What can hang from each mark
J_107: J_332 J_438
J_768: J_826
J_406: J_312 J_490 J_768
J_202: J_312 J_332
J_312: J_202 J_406
J_490: J_406
J_332: J_107 J_202

Known rows, with every way that one mark hangs from another
J_107(J_332(J_202(J_312(J_406(J_490 J_768)))) J_438): [-11.5 -10.1  -7.7  -0.4   6.2   2.8  -5.4  10.9  15.8  13.7 -15.7  19.7
 -19.8   7.2   1.8 -17.1  16.6  10.9   2.1  11.3  20.7  16.3   2.4 -18.8
  -9.6  -5.9   4.1  47.2 -16.4]
J_202(J_312(J_406) J_332(J_107)): [ -7.8 -16.5  -1.3   7.2   4.1 -11.3 -10.8  21.2  18.1 -22.6   9.7  -2.1
  -6.9   7.6  -4.4 -19.6  11.9   0.0 -11.7 -15.0  23.0   2.3 -16.5  10.1
  -2.7  -7.7  13.5   4.3 -16.0]
J_490(J_406(J_312(J_202) J_768)): [  3.3  10.8  -5.1 -18.9   9.5  -7.3  14.4 -25.0 -11.1   3.0  -2.7   3.1
  -0.3  -2.3   3.7  14.7 -18.6  -5.1  -3.6  12.1 -21.1   6.7   1.8  16.2
   2.2  10.8 -11.4 -31.2  13.8]
J_406(J_312 J_490 J_768): [  6.7   5.8 -13.1 -19.9  -6.8 -16.0  17.6 -13.8  -7.7  15.4  11.3  -8.5
   1.1 -13.7  -7.6  18.9  -9.8 -10.8  -0.5   9.2   1.4 -12.3 -12.7   0.8
   6.9   3.1 -18.3 -15.0  17.2]
J_490(J_406(J_768(J_826))): [ -7.9  16.6  -6.5  -2.9  15.8   1.1  10.3 -18.8 -10.0  16.1 -14.6 -26.6
   6.0   0.8  14.2  18.9  -6.9  -4.9 -16.2   4.0 -25.4   4.3  -3.3   1.4
  -3.8 -10.4 -16.1  -4.2  28.7]
J_107(J_438): [-17.6  17.4 -10.0  29.1 -12.1   9.5 -17.1  19.7   6.5   7.8 -17.5 -21.4
   9.1   8.0   1.3 -18.8  14.4   5.8   2.6  -7.5 -12.9   7.5  19.3 -28.6
  -4.1 -11.2  -6.3  54.0  11.8]
J_768(J_826): [-11.2  15.3   6.0  18.7   5.1   6.0 -15.5   2.1  -5.9   3.0 -21.9 -36.6
  17.2   4.4   7.2   3.2   9.6  -1.2  -6.0 -13.2 -11.0  -1.5  13.4 -13.9
 -10.0 -26.3 -11.8  24.9  27.2]
J_490(J_406(J_312(J_202(J_332(J_107))) J_768(J_826))): [ 16.1   1.0   7.4  -5.1  12.0  -3.0   4.6 -18.7 -11.4   8.5   0.4   2.7
  14.7  -8.2   6.8  15.0 -16.0   0.4  -6.9   2.5 -27.4   1.0   5.4  23.7
  -3.4  18.5  -1.1 -29.0  12.2]
J_312(J_202(J_332(J_107)) J_406(J_490 J_768(J_826))): [ 18.8  -9.0  15.7   2.2 -15.9  11.4   4.7   6.0 -13.8   2.1  18.9   6.3
  -0.3  -4.2   3.2  13.5  -7.7   1.4   3.0 -13.4  -7.5 -15.2  -1.9  -2.8
  12.3  12.3  12.9 -22.4 -13.4]
J_312(J_202(J_332(J_107)) J_406(J_768)): [ 13.7  -6.6  13.1   8.5 -11.2  10.6  -6.3   9.7  -3.4 -16.2  11.8   9.7
  -2.0   8.8   2.9  -2.5 -11.1   5.7   5.7  -9.4 -10.3  -1.9   3.4   4.9
   8.6  11.5  12.1 -20.5 -15.2]
J_406(J_312(J_202(J_332(J_107))) J_490): [ 14.6  -5.1  13.9  -1.8 -12.0  -8.2   7.7   3.7  -6.3  -3.3  15.1  13.3
  11.1 -11.3 -13.5  -5.4  -5.8  -2.5  14.7  -8.0   5.7 -10.7   2.6  -0.3
   9.5  19.6   7.7  -9.0 -11.6]
J_202(J_332): [ -9.0   4.8  18.0  19.5   6.9  -6.0 -11.0  13.1   4.7 -13.6 -10.4 -15.9
  13.2   8.4   6.2 -15.1  -7.5   0.5  -1.3 -19.9   2.6   8.5   1.7  -8.3
  -3.6  -7.3  -0.7  21.0   2.6]
J_406(J_312(J_202) J_490 J_768(J_826)): [ 21.4   3.7   7.7 -14.0  -6.3  -3.9  12.1 -17.3 -21.4  11.6  10.6  -1.7
   9.9 -20.0  -2.9  33.6 -10.3  -3.6   5.7   1.7 -15.8 -13.6   5.4   4.8
   2.7  10.0 -12.0 -26.0  17.5]
J_332(J_107): [-10.7  11.2  -4.5  29.8 -10.9   9.4 -11.0  17.5   7.8   4.8  -8.3 -22.3
  14.4   9.2  -6.6 -23.1  15.9   5.7   5.9  -5.9  -4.3  -5.6   3.7 -13.8
  -0.9 -10.0   1.2  34.3   7.2]
J_490(J_406(J_312 J_768(J_826))): [  0.7  10.0 -11.2 -16.8  18.7  -9.6   7.9 -27.5 -10.1  15.2  -9.6 -17.8
   7.0  -6.0   8.6  20.1 -11.5 -10.5 -17.6   8.3 -19.4   1.7  -1.2  14.8
  -3.7  -2.0 -18.3 -23.4  29.0]
J_312(J_406): [-18.6   9.0 -14.6  -1.6  -3.6   1.9  -6.4   4.8   3.7 -14.0  -9.8 -20.3
 -13.3  17.9   0.7 -10.4   4.1 -13.0  -8.7  -5.2  13.9  -2.7  -2.8 -14.4
   7.9 -26.1  -7.6   3.6   4.9]
J_332(J_107 J_202(J_312)): [-16.0  -3.3  -5.5  16.3   5.9   8.0  -5.7  10.0  20.2  -1.5  -6.2   4.6
   1.8   2.5  -9.1 -23.1  25.8   8.7  10.3  12.9  22.4   0.7  -4.9  -1.1
  -9.3 -11.0   9.4  27.3 -11.9]
J_406(J_312(J_202(J_332)) J_490 J_768(J_826)): [ 27.3  -3.1  20.2 -11.3  -1.7  -8.7   9.2 -13.6 -20.4   8.7  15.0   4.2
  14.7 -21.1   1.0  30.3 -17.6  -1.7   4.3  -6.3 -14.0 -10.2   4.2  11.0
   0.9  17.7  -5.4 -28.5   9.8]

Rows
[ -3.1  11.1 -18.0 -19.3  13.6 -12.9  13.8 -24.6  -4.9  10.3  -6.7  -9.8
   0.3  -1.1   3.8  11.5 -15.5 -10.3 -13.0  12.9 -13.6   4.4  -6.6  13.8
   0.8   1.0 -17.6 -22.6  21.3]	J_490(J_406(J_312 J_768))
[ 11.0  -3.1  10.8  18.0 -10.0  -0.5 -17.8  11.0   1.6 -10.0   0.4  11.8
  17.3  -1.0  -7.2 -18.0  -3.3   7.8  12.6  -9.8 -12.4   2.9  22.7   4.3
  -2.5  19.7   9.5   8.5  -6.6]	J_406(J_312(J_202(J_332(J_107(J_438)))))
[ -4.7   5.5 -14.3 -12.9  -7.1   2.9   9.7  -6.6  -9.8  11.4   4.1 -23.7
 -10.7   0.2   4.5  20.3   0.5 -14.2 -12.2  -2.7   5.2 -15.9 -13.1 -13.8
  10.7 -19.3 -11.7 -10.2  13.0]	J_312(J_406(J_490 J_768(J_826)))
[-23.5  -3.9 -11.7 -16.1   9.1  -0.9  10.5  -2.8  12.5  -9.6  -2.4   6.7
 -23.0   3.2  -3.4  -8.6  15.1  -9.0   1.1  13.0  40.6  -0.5 -16.5  -7.2
   1.6 -22.8   1.0   2.6 -14.4]	J_332(J_202(J_312(J_406(J_490))))
[ 12.3   3.6   9.6 -13.4  17.8  -6.9   7.5 -24.5 -14.4   2.7  -3.5   0.3
  10.8  -7.8  10.7  21.4 -22.4  -3.5  -9.4   1.4 -26.5   6.2   5.1  21.1
  -3.8  13.3  -7.2 -33.6  16.5]	J_490(J_406(J_312(J_202(J_332)) J_768(J_826)))
[-17.0  -2.4 -10.6  28.8  -3.5  16.0 -14.2  20.3  24.0  10.8  -7.9   7.6
   2.7   1.4  -8.1 -29.4  33.2  15.1  11.4  12.4  13.1   2.9   7.6 -11.1
 -11.6  -4.5  13.6  50.8 -14.2]	J_332(J_107(J_438) J_202(J_312))
[-11.3  -0.1 -16.0 -18.4   3.6  -9.9  10.4  -3.2   0.7  -5.3   8.6 -17.5
 -17.8  -2.8  -2.2  19.3  12.8  -9.7 -16.8   0.0  15.6  -5.8 -21.2   1.2
  -0.8 -23.4  -9.0 -10.1   8.4]	J_202(J_312(J_406(J_490 J_768(J_826))))
[-15.2   0.5   4.4  23.9   6.3  12.1 -22.4  15.9  14.5  12.0 -35.4   9.0
   0.0  15.7   5.4 -34.4  13.8  16.6  11.0   4.1   6.3  22.4  24.5 -29.8
 -13.9  -5.9   3.2  72.0  -8.1]	J_107(J_332(J_202) J_438)
[-16.4  -9.5 -15.9   0.2  -1.3   7.4   5.6   8.7  18.3   1.8   5.0   9.4
 -13.7   1.6 -10.3 -18.8  26.3  -1.4   7.2  14.6  36.9 -10.2 -16.3  -5.8
   2.5 -12.6  12.2  12.0 -21.7]	J_332(J_107 J_202(J_312(J_406(J_490))))
[-11.2  -8.5 -23.4   8.4 -10.7  15.0  -0.7  14.3  18.8  18.4   6.4  13.4
 -12.4  -3.5  -7.7 -14.5  28.5   7.5   6.0  17.9  20.2  -6.7  -7.7  -9.9
  -0.5  -0.9  13.5  27.9 -19.7]	J_332(J_107(J_438) J_202(J_312(J_406(J_490 J_768))))
[-19.3  -9.4  -5.2   8.3  11.4   3.9 -19.4  15.4  21.5   0.6 -26.4  16.3
 -16.1  16.3   2.1 -30.7  20.6  11.1   2.7   6.9  22.5  23.4  12.8 -17.9
 -13.4 -10.9   6.2  55.5 -16.9]	J_107(J_332(J_202(J_312(J_406))) J_438)
[-12.6 -12.1   2.3  -5.2  12.4 -17.0  -6.1  11.6  14.4 -33.2   4.7  -3.8
 -12.0   9.2   1.0 -11.1   3.1  -6.8 -15.7 -15.4  25.5   9.3 -15.8   9.0
  -3.3 -16.2   4.4  -3.5 -10.4]	J_202(J_312(J_406) J_332)
[ 11.7  -3.7  15.2  10.2  -3.7  -5.1 -13.0   4.8  -0.5 -17.0   1.0  10.4
  17.6  -0.1  -7.2 -14.3  -7.2   4.0  12.5  -9.4  -6.2   0.8  15.1  11.1
  -1.3  15.3   6.3  -6.3  -4.8]	J_406(J_312(J_202(J_332(J_107))))
[ 25.1  -4.6   7.0   0.1 -18.9  -3.4   8.7   2.7  -8.8  15.1  22.0  16.4
  11.3 -18.1  -8.3  10.7 -11.1   6.2  13.3  -0.5 -15.6  -9.2   3.6   5.2
   6.5  32.0   3.1  -7.7  -4.8]	J_406(J_312(J_202(J_332(J_107(J_438)))) J_490 J_768)
[-12.3  -7.0 -21.9  14.7  -5.9  16.6  -9.5  15.0  22.5  11.5  -0.2  11.1
  -9.4   2.5  -4.8 -19.9  27.4  10.8   4.0  16.8  15.8  -0.4  -0.2  -4.9
  -5.5  -2.6  11.8  29.9 -17.1]	J_332(J_107(J_438) J_202(J_312(J_406(J_768))))
[-13.0 -11.0   3.1  -8.8  22.2  -5.3  -5.8  -2.1  14.2  -9.2 -19.6  12.9
 -19.2  15.1   4.2 -14.7   6.5   5.8  -0.8  11.3  26.2  19.9  -5.2  -1.3
 -12.0 -15.8  -1.0  20.2 -10.2]	J_107(J_332(J_202(J_312(J_406(J_768)))))
[ 11.9   1.3   2.1  -8.0   7.0  -6.4   9.6 -15.7  -6.5   3.8   3.3   9.7
   8.6  -4.2   2.0   6.7 -18.7  -0.1  -2.0   5.7 -20.3   3.3  -1.0  22.5
   2.1  22.8  -0.4 -28.0   4.4]	J_490(J_406(J_312(J_202(J_332(J_107))) J_768))
[ 28.1  -4.1  16.2  16.0  -4.9   3.4 -18.7   0.4  -9.0   8.2   4.2   3.4
  27.2 -12.8   3.5  12.6  -9.5  12.7   4.3  -6.1 -33.5  -0.6  24.3  16.5
 -10.5  23.6   1.1  -5.8  11.6]	J_406(J_312(J_202(J_332(J_107(J_438)))) J_768(J_826))
[ 15.2  -7.3  10.3   0.0 -18.0   8.1  10.1   8.7  -8.4  -4.6  22.7  13.8
  -7.0   0.0  -1.3   5.1 -10.6   0.2   8.0  -9.5  -1.8 -12.4  -7.9  -4.6
  17.1  15.3  13.5 -21.8 -20.7]	J_312(J_202(J_332(J_107)) J_406(J_490 J_768))
[ 21.5  -1.9  14.4 -15.2  -7.2 -11.9  16.4  -9.4 -13.8   2.0  18.9  13.6
   5.4 -16.0  -5.1  20.3 -21.6  -1.7  10.1  -0.7  -6.3  -6.4  -3.7   9.8
   7.3  22.5  -4.9 -28.0  -0.6]	J_406(J_312(J_202(J_332)) J_490 J_768)
[ 14.8  -4.8  17.4  -8.0  -8.3   6.4   7.6  -1.1 -17.4  -4.8  14.1   4.2
  -5.3  -3.7   8.3  21.6 -16.1  -4.9   0.2 -14.6  -5.7  -8.5  -1.1  -4.3
  10.8   5.0   6.4 -27.9  -7.6]	J_312(J_202(J_332) J_406(J_490 J_768(J_826)))
[ -4.5  11.3  -4.3 -14.8   9.7  -7.0   9.6 -19.1  -7.3  -8.2  -9.6   2.6
   0.8   2.5  -0.6  -0.3 -10.6  -9.4  -2.2   6.1  -9.8   6.3   5.9   7.2
   3.5   4.5  -6.0 -19.9   7.3]	J_490(J_406(J_312(J_202)))
[  0.3   8.0   1.5  -4.5 -11.2  11.0   0.9  -3.2 -10.1 -17.3   2.9   0.7
 -12.5  10.8   2.7   8.4  -9.5  -0.8   3.4  -0.2 -11.6   0.0   5.7  -3.0
   9.7  -3.4  -4.1 -22.0  -1.8]	J_312(J_202 J_406(J_768))
[-12.7  -0.3 -18.5 -21.0  -0.6 -12.3  15.8  -0.2   5.0  -9.8  12.5 -10.4
 -22.7   0.2  -5.6  11.9  10.5 -11.0 -14.1   2.5  21.7  -3.4 -26.7   0.7
   3.7 -20.5  -9.4 -11.9   2.7]	J_202(J_312(J_406(J_490 J_768)))
[ 12.7  -3.1  21.1   1.8  -0.1   8.9  -9.2  -0.2 -12.7 -17.2   4.0   0.6
  -0.3   5.2  12.2  14.6 -16.6   1.1  -2.7 -15.1 -14.3   1.0   8.7   4.2
   2.2   2.4   4.7 -25.4  -2.9]	J_312(J_202(J_332) J_406(J_768(J_826)))
